Every row comes from one small tree of marks. The marks that hang from a mark follow it in brackets, in alphabetical order. Every link used is in the known rows. Which tree was each row made from?
Known rows
gobo[dulo]: [-0.55 -1.63  0.52 -0.54 -2.04 -0.77 -0.48 -0.26 -0.59 -1.51 -1.04  0.26
  0.91 -1.45 -2.29  1.97  0.47 -0.09]
pibev[dulo[duve[kogapig]]]: [-1.08  1.13 -0.03  0.21 -4.13 -0.94 -0.39 -0.82 -1.09 -1.20 -0.42  0.63
  0.64 -1.82 -1.95  2.93  1.80  0.31]
nepe[duve[kogapig[sepatu]]]: [-0.71 -0.17  0.31  0.26  0.76 -1.24 -0.69  0.27 -0.05 -1.08 -2.47  1.26
  0.90 -1.75 -1.40  3.21  2.30  0.19]
kogapig[pibev[dulo[duve kekot]] sepatu]: [-0.54  0.68 -0.09 -0.84 -1.33 -1.06 -0.23  0.27 -0.02 -1.16 -0.29  0.74
  0.74 -1.78 -0.19  3.54  2.53  1.15]
duve[kogapig[sepatu]]: [-0.25  0.60  0.07  0.00 -0.99 -1.41 -0.94  0.05 -0.43 -1.09 -0.76  1.10
  0.80 -1.77 -0.36  3.04  2.14  0.62]
kekot[kogapig]: [-0.46 -0.28  0.27 -0.11  1.49 -1.30 -0.95 -0.15  0.04 -0.72 -1.03  0.84
  1.17 -1.61 -2.28  2.60  1.21  0.69]
zodin[kogapig[pibev[dulo[duve kekot]] sepatu]]: [-0.56 -0.11 -0.29 -0.91 -1.65 -1.64 -0.29  0.22 -1.00 -1.18 -0.63  0.90
 -0.04 -2.03 -0.68  3.21  2.16  0.93]
zodin[dulo[kekot sepatu] kogapig[pibev]]: [-0.64  0.86  0.30 -0.90 -1.08 -1.69 -0.24  0.03 -2.17 -0.99 -0.51  1.00
  0.66 -2.18 -1.00  3.07  1.41  0.21]
pibev[dulo]: [-0.85  0.19 -0.33 -0.43 -2.02 -0.73 -0.38 -0.79 -0.74 -1.31 -1.02  0.55
  0.57 -1.70 -2.39  2.82  0.98  0.29]
dulo[sepatu]: [-0.54  1.03  0.48 -0.22  0.53 -0.51 -0.77 -0.50 -0.14 -1.14 -0.75  0.79
  1.11 -1.63 -1.39  3.05  0.81  0.62]
gobo[dulo kogapig]: [-0.13 -2.28  0.66 -0.80 -3.58 -1.37 -0.61 -0.03 -1.28 -1.92 -1.26  0.03
  1.18 -1.59 -2.69  2.69  0.82 -0.11]
kekot[kogapig[pibev[dulo[duve]]]]: [-0.92  0.28  0.15 -0.36  0.93 -1.47 -0.65 -0.09 -0.15 -0.46 -0.83  0.71
  1.08 -1.75 -2.08  2.98  1.84  0.88]
dulo[kekot]: [-0.28  0.84  0.45 -0.34 -1.76 -0.98 -0.63 -0.35  0.55 -1.62 -0.61  0.98
  0.98 -1.39 -1.29  2.13  0.38  0.66]
kekot[kogapig[pibev[dulo[duve]] sepatu]]: [-0.50  0.05  0.04 -0.43  1.06 -1.36 -0.63  0.28 -0.18 -0.53 -0.64  0.75
  1.19 -1.89 -1.32  3.57  2.74  1.05]
kogapig[pibev[dulo] sepatu]: [-0.58 -0.17 -0.44 -1.14  0.61 -1.11 -0.36  0.29 -0.22 -0.96 -0.89  0.68
  0.55 -1.78 -0.50  3.60  2.19  1.07]
duve[kogapig[pibev sepatu]]: [-0.48  0.70  0.03 -0.41  0.24 -1.71 -0.87  0.34 -0.16 -0.80 -0.84  1.11
  0.67 -1.75  0.08  3.14  2.24  0.90]
dulo[kekot[kogapig[pibev]] sepatu]: [-0.18  2.41  1.01 -0.25  0.31 -0.91 -0.74 -0.08  0.66 -0.95 -0.28  1.10
  1.99 -1.81 -0.91  3.39  1.79  0.88]

Write each row's tree
[-0.73  1.15  0.57  0.25 -3.91 -1.34 -0.37 -0.37 -1.69 -1.31  0.04  0.87
  1.09 -1.75 -1.29  2.38  1.33  0.02] -> zodin[dulo[duve[kogapig] kekot]]
[-0.44  1.40  0.00 -0.40 -1.54 -1.57 -0.65  0.17 -0.32 -0.95 -0.63  1.08
  0.89 -1.92 -0.02  3.47  2.67  0.75] -> duve[kogapig[pibev[dulo[kekot]] sepatu]]
[-0.63  2.16  0.87  0.37 -3.73 -0.98 -0.39 -0.44 -1.78 -1.24  0.27  0.93
  1.54 -1.93 -1.00  3.03  1.78  0.00] -> zodin[dulo[duve[kogapig] kekot sepatu]]
[-0.61  1.88  0.18  0.20 -5.51 -0.86 -0.28 -0.61 -0.71 -1.50  0.01  0.81
  1.03 -1.91 -1.21  3.21  2.39  0.38] -> pibev[dulo[duve[kogapig[sepatu]] kekot]]
[-0.91  0.00  0.02 -0.94  0.32 -1.71 -0.32  0.01 -2.57 -0.73 -0.86  0.83
  0.32 -2.16 -1.38  3.08  1.24  0.21] -> zodin[dulo[sepatu] kogapig[pibev]]
[ 0.31 -1.28  1.01 -0.44 -6.31 -1.20 -0.39  0.31 -1.08 -2.31 -0.21  0.18
  1.57 -1.73 -1.48  3.23  2.20  0.18] -> gobo[dulo[duve kekot] kogapig[sepatu]]
[-0.66 -0.09  0.05 -0.49 -1.00 -1.40 -0.38 -0.30 -2.84 -1.03 -0.79  0.83
  0.45 -2.19 -1.82  3.00  1.15 -0.09] -> zodin[dulo[sepatu] kogapig]
[-1.17  0.05  0.38  0.01  1.58 -1.53 -0.67  0.21  0.17 -0.81 -2.66  1.20
  0.74 -1.64 -1.59  2.84  1.72  0.29] -> nepe[duve[kogapig[pibev]]]
[-0.72  0.79  0.36  0.43 -2.79 -1.22 -0.73 -0.17 -0.51 -1.15 -0.10  0.91
  0.62 -1.62 -0.64  2.72  1.98  0.81] -> dulo[duve[kogapig[sepatu]]]
[-0.28  1.00  0.01 -0.27 -2.74 -0.80 -0.39 -0.46 -0.34 -1.37 -0.56  0.77
  1.31 -1.92 -1.89  3.34  2.09  0.39] -> pibev[dulo[kekot[kogapig[sepatu]]]]
[-0.51  0.31  0.37 -0.43 -0.50 -1.44 -0.45 -0.07 -1.21 -0.97 -0.58  0.84
  1.32 -1.75 -1.75  2.55  1.10  0.19] -> zodin[dulo[kekot[kogapig[pibev]]]]
[-1.24  1.09  0.11 -0.67 -0.40 -0.97 -0.34 -0.34 -0.33 -0.80 -0.64  0.59
  0.67 -1.70 -1.32  3.14  1.37  0.90] -> kogapig[pibev[dulo[duve sepatu]]]
[-0.52  1.36  0.23  0.10 -4.21 -0.76 -0.27 -0.53 -0.49 -1.37 -0.04  0.71
  1.26 -1.89 -1.80  3.28  2.39  0.52] -> pibev[dulo[duve kekot[kogapig[sepatu]]]]
[-0.93  0.61 -0.03 -0.78 -1.70 -1.60 -0.33 -0.19 -1.00 -1.06 -0.69  0.87
  0.06 -1.98 -1.30  2.91  1.46  0.76] -> zodin[kogapig[pibev[dulo[duve kekot sepatu]]]]
[-0.39 -0.10 -0.08 -0.63  1.75 -1.38 -0.68  0.34 -0.09 -0.52 -0.90  0.79
  1.22 -1.90 -1.39  3.60  2.60  0.99] -> kekot[kogapig[pibev[dulo] sepatu]]
[-0.55 -0.18  0.12 -1.04 -1.07 -1.62 -0.64 -0.11 -0.87 -1.36 -1.24  0.44
  0.91 -1.75 -1.91  3.57  1.21  0.76] -> gobo[kogapig[pibev[dulo[sepatu]]]]
[-0.96  0.20  0.21 -0.62 -2.76 -2.00 -0.11  0.05 -2.24 -1.09 -0.22  0.89
  0.18 -1.98 -1.20  2.38  1.25  0.36] -> zodin[dulo[duve kekot] kogapig[pibev]]
[-0.65  3.68  1.26  0.43 -3.61 -1.00 -0.59 -0.30  0.15 -1.18  0.53  1.17
  1.59 -1.79  0.07  3.25  2.24  0.87] -> dulo[duve[kogapig[pibev]] kekot sepatu]
[-0.18  1.24  0.81  0.37 -2.91 -1.04 -0.59  0.00  0.37 -1.33  0.33  0.99
  1.45 -1.64 -0.93  2.79  2.20  0.99] -> dulo[duve kekot[kogapig[sepatu]]]
[-1.08  0.86 -0.06 -0.93  0.61 -1.00 -0.41 -0.30 -0.22 -0.79 -0.99  0.63
  0.69 -1.71 -1.38  3.17  1.16  0.81] -> kogapig[pibev[dulo[sepatu]]]
[-0.96  0.11  0.15 -0.05  0.91 -1.37 -0.51  0.34 -0.10 -0.88 -2.52  1.19
  0.86 -1.86 -1.29  3.52  2.64  0.27] -> nepe[duve[kogapig[pibev[dulo] sepatu]]]
[-1.19  0.74  0.39  0.06  0.89 -1.27 -0.54  0.02 -0.11 -0.81 -2.52  1.18
  1.01 -1.84 -1.67  3.42  2.20  0.14] -> nepe[duve[kogapig[pibev[dulo[sepatu]]]]]
